Every row comes from one small tree of marks. The marks that hang from a mark follow it in brackets, in alphabetical order. Every link used is in the known rows. Which tree was each row made from?
Known rows:
U[K[J Q] Z[T]]: [-15.4 -23.2  -7.5 -36.1  -3.2  15.7 -18.8 -44.4 -28.7  15.6   7.6   3.2
  -5.3  23.2  15.9  -5.2 -11.5 -12.4  -9.4]
Q[K[J]]: [-40.7 -54.8  -8.2 -36.4   4.5  26.7   0.0 -29.2 -44.8   5.2  -2.9  28.9
 -11.3 -15.7  -7.1 -51.6 -16.1  16.0 -21.4]
U[Z[J T]]: [ -5.2  14.3 -39.4 -28.3 -60.8  -1.6  -6.8 -22.7   1.5  29.2  -7.4 -26.7
 -36.6  41.3  31.3  -2.1 -19.8  -0.6   7.7]
K[J]: [-32.3 -40.9  -6.9 -24.2 -20.4   9.7   7.2  -6.7 -29.1   0.2 -13.1  21.7
 -17.0  -6.7   1.7 -42.1 -13.4  18.5 -17.9]
U[K[J Q] Z]: [-21.4 -42.2  -3.1 -24.3  14.4  19.0 -15.3 -37.9 -36.8  -9.5  -3.4  13.6
   1.0  15.5  -3.9 -20.5 -13.3  -5.5 -17.1]
C[T]: [ -1.1   2.0 -17.4 -47.0 -41.9   9.0  11.8  -6.4 -38.8  34.0 -19.3  11.3
 -21.4  12.8  15.9 -22.2 -23.6  35.3 -33.1]
Z[J T U]: [ -1.4  27.9 -27.7 -35.6 -47.1  -3.6   0.5 -14.3   7.5  10.4   0.9 -30.3
 -14.2  15.2  25.7 -23.6 -33.1 -10.5   7.5]
J[Z[T U]]: [-18.8  22.6 -25.7  -6.1 -46.5  19.6  38.5  -1.0   1.8  16.1  -1.1  -7.1
 -12.7  18.2  20.7 -53.5 -36.1   4.8   0.7]
M[K[J Q]]: [-20.1 -53.0  -8.7 -36.5   3.8  39.5   0.8 -37.9 -40.8   2.7  -0.6  12.5
   1.3  -3.0  -1.5  -8.1  -0.1   6.3 -11.5]
U[Z[T]]: [ -8.6 -12.2 -26.0 -25.5 -50.2  14.4  10.5 -19.4 -15.4  36.6 -11.2  -2.5
 -40.3  40.9  27.3 -10.3 -14.8  15.7  -0.6]
Q[K]: [-20.9 -37.5 -12.1 -44.1   2.3  36.1  -1.1 -31.1 -45.1  20.7  -0.4  15.3
 -22.5   1.8   1.7 -52.0 -28.7  21.0 -26.7]
D[Q[K[J[Z]]]]: [-54.6 -23.9 -20.9  -3.4   3.1  25.4  18.5 -29.2 -28.8  15.0   9.6   6.5
   3.4 -11.7 -15.2 -73.2 -27.8  14.2  -1.4]
J[Z[T U[K]]]: [-23.5  24.5 -18.7 -12.9 -21.6  27.2  17.0  -9.0  -3.6   2.4  12.8  -8.8
  -2.2  19.0  28.9 -59.3 -52.8  -8.1 -10.3]
Z[J]: [ -8.8   3.8 -25.8 -36.4 -36.7   2.3 -11.1  -9.3 -10.1   7.0  -8.4 -15.0
 -26.4  12.0  13.7 -36.8 -29.1   9.1 -15.9]
Q[K[J[Z[T U]]]]: [-46.2  -9.7 -23.4 -11.9 -15.6  28.1  35.3 -23.5 -14.7   7.7   8.7  10.7
   5.0  -9.0   4.8 -60.8 -25.6  -3.1   4.8]
Z[J T]: [ -4.0  22.3 -29.7 -48.2 -53.5   0.0 -12.4 -16.9  -2.6  30.4   2.9 -24.1
 -35.3  19.0  34.9 -20.7 -27.1   2.5  -6.5]
Z[J U]: [ -7.2   8.0 -22.1 -25.3 -28.6   1.2   2.6  -6.1  -2.2 -14.2  -9.8 -19.4
  -6.7   7.9   3.2 -38.5 -36.3  -3.8  -2.7]
Z[J T U[K]]: [ -6.0  29.6 -18.1 -44.3 -21.2   2.9 -21.0 -21.7   0.9  -2.5  14.1 -32.2
  -3.2  15.4  34.6 -29.7 -48.4 -24.1  -5.5]
Q[K[U]]: [-22.2 -31.9 -10.2 -29.0  13.7  54.5 -12.6 -23.5 -44.0  14.0  -2.1  36.5
  13.3   3.9  -3.9 -35.7 -36.9  31.2 -20.8]
Z[T U]: [ -7.2   3.4 -10.7 -32.0 -35.9  12.3  17.5  -9.9  -9.3  18.8  -2.9  -5.7
 -16.7  15.2  22.8 -30.4 -29.4   4.6  -0.1]
K[Q]: [  1.9 -17.2  -4.8 -44.3  -8.0  23.1  -1.6 -28.3 -36.0  19.6  -6.5   5.6
 -18.6  11.1  -1.4 -34.1 -18.5  14.7 -27.2]
J[Z[U]]: [-23.1   4.2 -22.6   4.5 -26.6  23.2  42.6   5.7  -6.0  -8.5  -9.8   3.3
  -4.0   9.5  -0.4 -69.2 -38.7  10.6  -7.7]

Which tree is each row?
[-11.7   4.1  -2.8 -38.2  -9.1  19.8  -4.0 -19.9 -16.7   4.3   9.3  -6.8
  -6.2  15.0  30.8 -37.2 -45.7  -9.6 -12.0] => Z[T U[K]]
[-23.5 -23.6  -9.4 -20.0  19.3  44.4 -16.9 -32.7 -41.2  25.4   4.1  17.5
  23.4   6.2 -10.5 -34.9 -45.0  28.0  -4.0] => D[Q[K[U]]]
[-11.7   8.3 -14.4 -30.1  -4.2   8.6 -20.3 -14.8  -7.7 -26.5   4.6 -21.2
   5.5   7.2  12.2 -44.5 -50.6 -19.1 -14.5] => Z[J U[K]]
[  8.4  -1.9 -18.2 -22.3 -22.9  36.0  -9.3 -31.0 -21.7  34.4  -7.6  11.8
   6.0  43.4  10.0  14.4 -19.3  15.7   3.1] => K[Q U[Z[T]]]
[-50.5  -7.8 -23.4  -6.5 -11.2  50.8   7.6 -17.3 -22.9  20.7  11.4  37.2
  19.0  -2.1   9.1 -40.3 -29.3  19.8  -4.2] => Q[K[J[Z[T]] U]]
[-16.7 -29.0   1.1 -21.9   7.6  32.9 -13.6 -16.0 -33.5  -2.4  -7.5  37.1
  28.3  -2.2 -15.5 -15.8 -15.7  19.9 -13.3] => K[J Q U]
[-40.9 -49.6  -6.1 -22.2  17.0  46.2 -11.5 -21.4 -44.3  -0.5  -1.2  49.0
  24.8 -12.3 -12.2 -34.0 -26.1  25.7 -14.1] => Q[K[J U]]
[-31.4 -28.2 -18.1   1.5   1.9  44.8  37.5 -23.4 -18.9 -19.4  -0.7   6.4
  26.0  -2.0 -12.0 -33.2 -12.4  -6.8   4.7] => M[K[J[Z[U]] Q]]
[-46.3 -14.3 -19.9  15.4 -19.1  36.2  16.0  13.6 -15.2 -10.2 -11.3  41.2
  21.5   0.2  -2.3 -48.0 -29.3  29.0  -8.4] => K[J[Z] U]
[-28.5   7.5  -9.2 -30.8  -5.5  25.2  -2.2 -30.5 -21.9  13.0  20.5   4.6
   0.5   4.3  19.7 -44.5 -24.3 -10.6 -19.6] => U[K[J[Z[T]] Q]]
[-17.2 -46.8 -28.1   4.7 -14.0  63.3   1.1 -14.6 -30.7   3.9 -19.7  24.9
  12.3  41.9   8.3  16.8 -21.8  27.4   5.8] => M[K[U[Z]]]
[ 12.0  24.8 -32.5 -26.4 -33.2  20.6 -24.8 -32.2  -4.5  26.8  -2.9 -10.6
   7.8  44.6  13.5  23.0 -22.0   0.1  10.7] => K[Q U[Z[J T]]]
[-31.8 -27.4 -11.4 -23.7 -21.8  12.8 -11.6 -25.8 -21.4  10.1   1.5   8.4
 -15.8  23.9  27.1 -15.1 -19.1  -3.4  -7.4] => U[K[J] Z[T]]
[  3.0   0.5 -21.3 -35.2  -1.5  11.6 -32.0 -42.2 -20.0  -2.8   1.5 -23.6
  -6.2  34.4   4.3 -16.8 -30.8 -16.1 -17.6] => U[K[Q] Z[J]]
[-43.9 -15.0 -17.7  10.9 -23.6  13.8  42.0   8.4  -7.5 -23.7 -13.1  16.4
   7.3  -6.5  -8.6 -66.5 -26.9   6.9  -1.2] => K[J[Z[U]]]
[-37.6 -49.5  -9.8 -11.2  -4.4  16.6  -9.8 -17.8 -30.8 -14.3  -9.8  19.5
  -7.8  15.5   8.0 -30.1 -20.3   2.9 -16.8] => U[K[J] Z]
[-16.4 -37.8 -10.0  -4.2  -0.8  30.4  -5.4 -19.8 -30.4  -3.4 -18.7  37.1
  24.9  18.0 -18.6   1.2  -6.4  18.1   1.8] => K[J Q U[Z]]
[-13.7  -8.1   8.2 -43.7  12.2  14.3 -11.5 -37.2 -23.6  -4.3  16.0  -0.4
  16.3  -1.7   8.0 -25.6 -24.8 -22.1  -8.7] => Z[T U[K[J Q]]]
[-49.2 -33.7 -26.5  17.6 -14.6  61.4  19.0   1.5 -22.6 -11.6  -5.4  37.1
  31.1   5.6   5.9 -22.3 -24.2  24.4  -1.2] => M[K[J[Z] U]]
[  1.3 -20.2 -14.7 -11.9  -3.3  40.4  -6.6 -22.9 -28.8  10.6 -16.3  23.1
  15.1  36.9 -10.9   0.5 -21.1  22.8  -4.7] => K[Q U[Z]]
[  4.9   9.5   3.4 -50.8   7.4  24.6 -11.0 -38.4 -23.6  10.4  16.7 -13.1
   4.2  13.6  17.5 -29.9 -39.3 -17.0 -15.5] => Z[T U[K[Q]]]
[-30.1 -23.9 -17.4  -3.5 -36.9  23.0  -2.0  -8.3 -14.4  15.0 -13.9  30.8
   5.8  26.8  14.9   8.0 -12.7  21.1  11.8] => K[J U[Z[T]]]
[-36.5 -40.1 -21.5 -12.5 -10.1  40.8  -7.6 -30.8 -29.5  20.8  -2.4  36.7
  14.8  16.3   5.3  -0.7 -15.1  17.3   9.6] => Q[K[J U[Z[T]]]]
[-39.8   6.3 -22.7   3.9 -36.8  31.8  13.3   6.5  -6.7  14.3   0.4  30.2
  13.4   8.0  19.7 -31.3 -26.4  22.6  -0.1] => K[J[Z[T]] U]
[  7.3   4.2 -28.1 -15.5 -15.1  24.3 -21.2 -25.0 -13.3   2.4 -14.0  -1.8
  18.1  37.1  -7.6   8.0 -22.2   7.6   1.1] => K[Q U[Z[J]]]
[-20.5 -32.2   8.8 -44.3  23.2  21.7 -22.8 -34.7 -42.4  -8.3   8.4  14.3
   4.1  -6.4  -1.4 -39.7 -22.2  -4.5 -32.4] => U[K[J Q]]
[ -0.1 -29.9 -11.5 -26.6  11.1  67.5 -11.3 -30.8 -41.6   8.9  -3.0  20.3
  25.3  18.3   2.0   6.8 -23.8  18.9 -10.2] => M[K[Q U]]
[-53.2 -18.5 -18.2  11.7  12.1  44.5   7.5 -21.1 -29.9   8.8   7.4  28.4
  38.5  -8.5 -19.2 -56.2 -37.0  22.4   5.2] => D[Q[K[J[Z] U]]]
